Every row comes from one small tree of marks. The marks that hang from a mark follow it in brackets, in alphabetical order. Every link used is in the known rows. Which tree was each row made from?
Known rows:
kogo{siki{togeke{fola{sineb}}}}: [ 34 -24 -35  -3  17 -60  30   3  14  -4  23  -4  41  17  27  22 -44  29
   0  21  31 -51 -43  40  -7]
kodut{sineb vogo}: [ 14   9 -67 -14  -3  14   3  -7 -36 -13  38  48   0   9   6 -11 -43  17
 -14   9  -5  50 -72  12   5]
kodut{sineb{fola vagoz} vogo}: [ 15  31 -37  -4 -11  16   5 -46 -61   2  26  66   3  21  -5 -11 -25 -17
  -7  19  22  79 -83  14  -5]
kogo{siki}: [ 24  17  -9  27   1 -22   1   3   7 -15  18 -11  26   6   8  10 -21  -7
   5   2  -8  14 -45  18  19]
sineb{fola kodut}: [  8  60  -3   7  -8  -9   3  -4 -33 -18  31  30  -2  22  -1   2  10  -8
  10  21  33  44 -43  20 -34]
vogo{kodut{sineb{fola vagoz}}}: [ -1  44 -16   7  -7  23 -16 -49 -23  -3  31  60   2  13  37   7   4 -24
  18  23  37  37 -61  13  22]
vogo{kodut{sineb{fola vagoz{togeke}}}}: [-13  34 -13 -18 -38  20 -11 -67 -22  18  43  59   6   6  32  12   1 -56
  42  14  39  27 -70   4   3]
kodut{sineb{fola vagoz{togeke}} vogo}: [  2  17 -34 -26 -43  13   7 -62 -62  24  36  66   4  10  -8 -10 -25 -48
  13  13  19  71 -93   1 -23]
fola{sineb}: [ 32   6 -34 -19  17 -12  28 -19 -31  -9  36   6  11   5  23  16 -26  13
   4  23 -13 -24 -30  23  -5]
vogo{kodut{sineb{vagoz{togeke}}}}: [ -8   8 -20 -23 -33  36 -11 -68  -7  31  58  48 -10 -17  41  18 -13 -47
  46  -1   2  20 -68  -5  -1]
fola{sineb{kodut{vogo}}}: [ 27  29 -73 -60  20  -6  28 -13 -40  -2  42  43  28  -6  19  15 -23   4
  10  43 -25  20 -60  14 -60]
siki{togeke}: [ 28 -10 -41  11  -4   1  16   0 -26  -5  49  11 -25  22   9  10 -26  30
 -13  -8   1 -11 -33  15  -6]
togeke{siki}: [ 32  34 -14  39 -14 -29  11 -30 -22   6  47   1  13   8   3   2  -8  19
   9  -2   3  10 -33  30  -5]
fola{sineb{kodut vagoz{togeke{siki}}}}: [  32   24    5  -29  -36  -25   45 -106  -37   47   74   16   24  -18
    3   35   -1  -48   70   17    0   14  -57   19  -91]
siki{kogo togeke{fola vagoz}}: [ -7 -48 -61  45  -1 -40  24   3   0   8  39   2 -32  -2  12  10 -37   6
 -27 -31  48   2  -1  14  -7]
siki{kogo togeke{fola vagoz{sineb}}}: [  9 -41 -76  36 -23 -52  17 -15  24  21  35   2 -31  -9  -1  11 -34  -7
 -25 -29  83  18  -7  17 -24]
kodut{sineb{fola}}: [  7  25 -17  24 -16  -3   3 -12 -43 -40  29  32  -2  32   4  -5 -16   7
  -5  10  51  39 -56  28  23]
togeke{fola vagoz{sineb}}: [ 16  15 -31  -2 -12 -48  -3 -23  28  31  23   3 -10 -39 -17  -2 -21  -1
 -14 -20  47  36 -22  20 -26]
sineb{kodut{vogo}}: [ 14  43 -56 -27   4  10   5  -5 -28   8  40  48   1  -3   6  -4 -16   1
   1  18 -22  54 -62   8 -50]
rusem{vogo{kodut{sineb{vagoz}}}}: [ 12  20 -39  20 -13   9 -19 -55   5   3  57  48 -10 -17  27  29  -9 -29
   3   1 -29  42 -58  -4  24]
rusem{vogo{kodut}}: [ 15  36 -61  24   2 -18 -25  -1  21  -5  47  28   7  -9  36  23   2 -13
 -14   6 -47  -1 -32  -2  23]
vogo{kodut{sineb}}: [  0  23 -46   1   3  20 -20 -10   3 -22  44  41   2   3  52   9 -15  10
  11  10  12   7 -52  13  33]
siki{kogo togeke}: [ 13 -36 -63  47 -11  -4  20   1 -26 -14  46   8 -34  35  22  15 -29  11
 -14 -10  29  -9 -20  12   4]
siki{kogo}: [  5 -11 -42  45  -8  -2  10  -5 -23  -9  32   7 -28  19  26   4 -20 -12
  -8  -4  21   8 -19  10  14]
kodut{sineb{fola} vogo}: [ 10  31 -57  -3  -8   0   2  -3 -53 -29  25  58  17  30   5 -17 -27   6
 -21  24  30  59 -75  21  12]
sineb{kodut vagoz}: [ 17  35  10  -7  -9  20  10 -56 -20  28  45  29 -32 -13  -1  17  -2 -22
  28   1 -10  56 -44   3 -55]
kogo{siki{togeke}}: [ 35  -8 -26  28  -2 -24  14  13  -1 -21  33 -11  14  22   4  22 -32  13
  -1  -5   4  -5 -46  19   6]

Which tree is each row?
[ 33  21  -6 -35   7   7  34 -66 -36  21  46  25  -6 -14  15  30  -7 -17
  36  27 -10  20 -43  11 -59]	fola{sineb{kodut vagoz}}
[ 32 -11 -39  17 -15 -74  10  -2  48  11  21 -15  16 -23 -24  16 -37   0
 -13 -24  56  25 -35  25 -21]	kogo{siki{togeke{fola vagoz{sineb}}}}
[  8 -22 -36  24 -36 -69  34 -57 -17  33  52   0  31   8  43   8 -24 -21
  31  13  62 -43 -27  39 -31]	vagoz{togeke{fola{sineb} siki{kogo}}}
[ 35  11 -51   7 -23 -43  17 -11 -17 -10  36   7  -5   2 -37  16 -11  -9
 -24 -13  53  35 -27  14 -21]	siki{togeke{vagoz{sineb{fola}}}}
[ 10  60 -53 -54 -53 -19  -7 -32 -22  22  33  51  22  -1 -17  -4   2 -52
  20  28  43  70 -81   6 -84]	vagoz{sineb{fola kodut{vogo}} togeke}
[ 30 -17 -34  24  10 -42  27  15  -2 -24  37 -21  15  -9 -20  31 -31  -1
  -8 -28  -6  13 -30   3   6]	kogo{siki{togeke{vagoz}}}
[ -7  45 -39   9   0   8 -22  -4 -18 -35  30  51  16  26  43   5   0  -1
   7  26  45  16 -54  24  38]	vogo{kodut{sineb{fola}}}
[ 12 -61 -78  16  17 -54  50 -11 -11   2  43   1  -5  -4  28  23 -44  10
 -19  -6  45 -33   0  20 -12]	siki{kogo togeke{fola{sineb} vagoz}}
[  7  15  -4  56 -66 -33  22 -83 -50  37  43  18   6  23   4   8   5 -71
  40  -1  60  27 -39  15 -25]	sineb{fola vagoz{togeke{siki{kogo}}}}
[ 39 -11 -61  -4 -18 -30  21 -15   3   2  49  -3 -22 -18 -31  23 -24   4
 -16 -27  23  25 -24   3 -26]	siki{togeke{vagoz{sineb}}}
[ 33  25 -48 -58  17  11  32 -57 -43  31  43  52  10 -15  12  16 -18 -17
  22  41 -32  41 -65   4 -74]	fola{sineb{kodut{vogo} vagoz}}
[  8  19   0  15 -41 -54   3 -46  -2  50  50   9  16  -1   9 -14 -18  -5
  23  -7  31  -7 -42  35 -36]	vagoz{togeke{fola siki}}
[ 23  72 -57 -29 -25 -18  -6 -17 -17   4  22  56  19  12 -14  -7   2 -21
  -1  34  43  79 -71  17 -67]	vagoz{sineb{fola kodut{vogo}}}
[ 25   1  -4 -17  12 -20  21 -66 -14  49  27  20  -5 -10  28   6 -27   6
   9  27  12 -11 -34  28 -27]	togeke{fola{sineb{vagoz}}}
[  0  14 -60 -85  -5 -28  20 -29 -16  44  42  49  33 -14  28   1 -31 -15
  24  38   6   4 -71  21 -90]	vagoz{togeke{fola{sineb{kodut{vogo}}}}}
[ -8  -9 -25  51 -51 -56  10 -45  -2  41  50   7   6   8  29  -7 -16 -23
  23 -10  64  -7 -30  33 -27]	vagoz{togeke{fola siki{kogo}}}
[   1   36  -54  -63  -48  -24  -12  -34   20   62   38   53    7  -27
    0  -13  -20  -30   18   16   43   51  -75   18 -104]	vagoz{sineb{kodut{vogo}} togeke{fola}}
[ 13  63 -25 -21  -7  11   5 -42 -48  23  26  65   3   6  -8  -3   1 -30
   9  32   5  83 -68   6 -62]	sineb{fola kodut{vogo} vagoz}
[ 26  19  11  12 -51 -15  17 -89 -30  55  62  10  -2  -9  -7   8  -5 -38
  45 -13  -6  22 -50  11 -40]	sineb{vagoz{togeke{siki}}}
[  6  -3 -42 -38 -38  30  10 -68 -42  38  51  57 -12 -10  -2  -4 -40 -38
  19  -1 -15  64 -90  -6 -30]	kodut{sineb{vagoz{togeke}} vogo}
[ 28   5 -26  11  14 -80  37 -37 -12  22  45  -9  42 -25   6   7 -19  18
   2   3  18 -13 -13  40 -25]	togeke{fola{sineb} siki vagoz}
[-21   9 -11 -25 -31  15 -22 -69  17  55  48  57  -9 -19  49   0 -19 -33
  39   2  37  11 -66  10 -14]	vogo{kodut{sineb{vagoz{togeke{fola}}}}}
[  3  44 -53  36 -13 -21 -26  -7  -3 -45  40  51  22  18  29  17   3 -19
 -14  17  12  28 -55  13  44]	rusem{vogo{kodut{sineb{fola}}}}
[  8 -22 -42   9   7 -37  19   1  -1  17  41   4 -22 -15  -6   4 -32  27
 -25 -27  18   2 -16  17 -17]	siki{togeke{fola vagoz}}
[ -2   9 -15 -59 -14 -31  22 -38  -7  34  47  25  14 -14  30  11 -17 -17
  39  25  28 -16 -49  26 -74]	vagoz{togeke{fola{sineb{kodut}}}}
[  8  66 -48 -19  -2  -6   0   1 -46  -5  27  56  20  16   1  -9  -1  -7
  -4  33  10  63 -62  15 -48]	sineb{fola kodut{vogo}}
[ 14 -10 -34 -17  26 -50  30 -17  -4  15  31   0  13 -27  14   9 -31  15
 -10   5   9 -14 -13  22 -15]	togeke{fola{sineb} vagoz}
[ -5 -10   0  51 -58 -39  14 -92  -8  71  50  13 -11  -3  18  -3 -14 -47
  35 -14  56  15 -33  25 -42]	sineb{vagoz{togeke{fola siki{kogo}}}}
[  2  35  28   2 -52 -31  10 -94  -3  78  62  28  -2 -24  -1   2   0 -39
  59  -5  35  40 -53  26 -96]	sineb{kodut vagoz{togeke{fola siki}}}
[  7  17 -69 -61  35 -42  29 -13 -16  27  36  36  32 -39  10   7 -31   2
  -6  25  -4  33 -40  19 -70]	togeke{fola{sineb{kodut{vogo}}} vagoz}
[  8  21 -62  23  -8  -7 -23 -12  14 -31  56  40   5  -5  36  24 -13  -8
 -10   3 -21  19 -52   4  39]	rusem{vogo{kodut{sineb}}}
[ -3 -37 -56  44 -13 -23  10   0  -2  13  36  17 -35  29  33  -1 -35  20
 -20  -7  59 -17 -17  27  -4]	siki{kogo togeke{fola}}
[ 32  14 -99 -43 -12 -20  20  -9  -7  13  54  33  -4 -29 -33  18 -24  -5
 -10  -7   8  71 -51  -3 -79]	siki{togeke{vagoz{sineb{kodut{vogo}}}}}
[ 20  40 -34 -30  -2  24   8 -44 -30  38  42  56 -14 -14  -1   2 -12 -21
  15  16 -30  74 -66  -3 -69]	sineb{kodut{vogo} vagoz}
[ 15   1 -44  64 -35 -81  11 -44  22  29  39  -9   5 -23  -7   2 -14 -19
  -2 -24  87  40  -8  33 -25]	togeke{fola siki{kogo} vagoz{sineb}}
[  6  -8 -32  54 -54 -37  20 -46 -26  17  59  -3   3  12  16   7 -13 -39
  30 -14  32   0 -31  18 -14]	vagoz{togeke{siki{kogo}}}
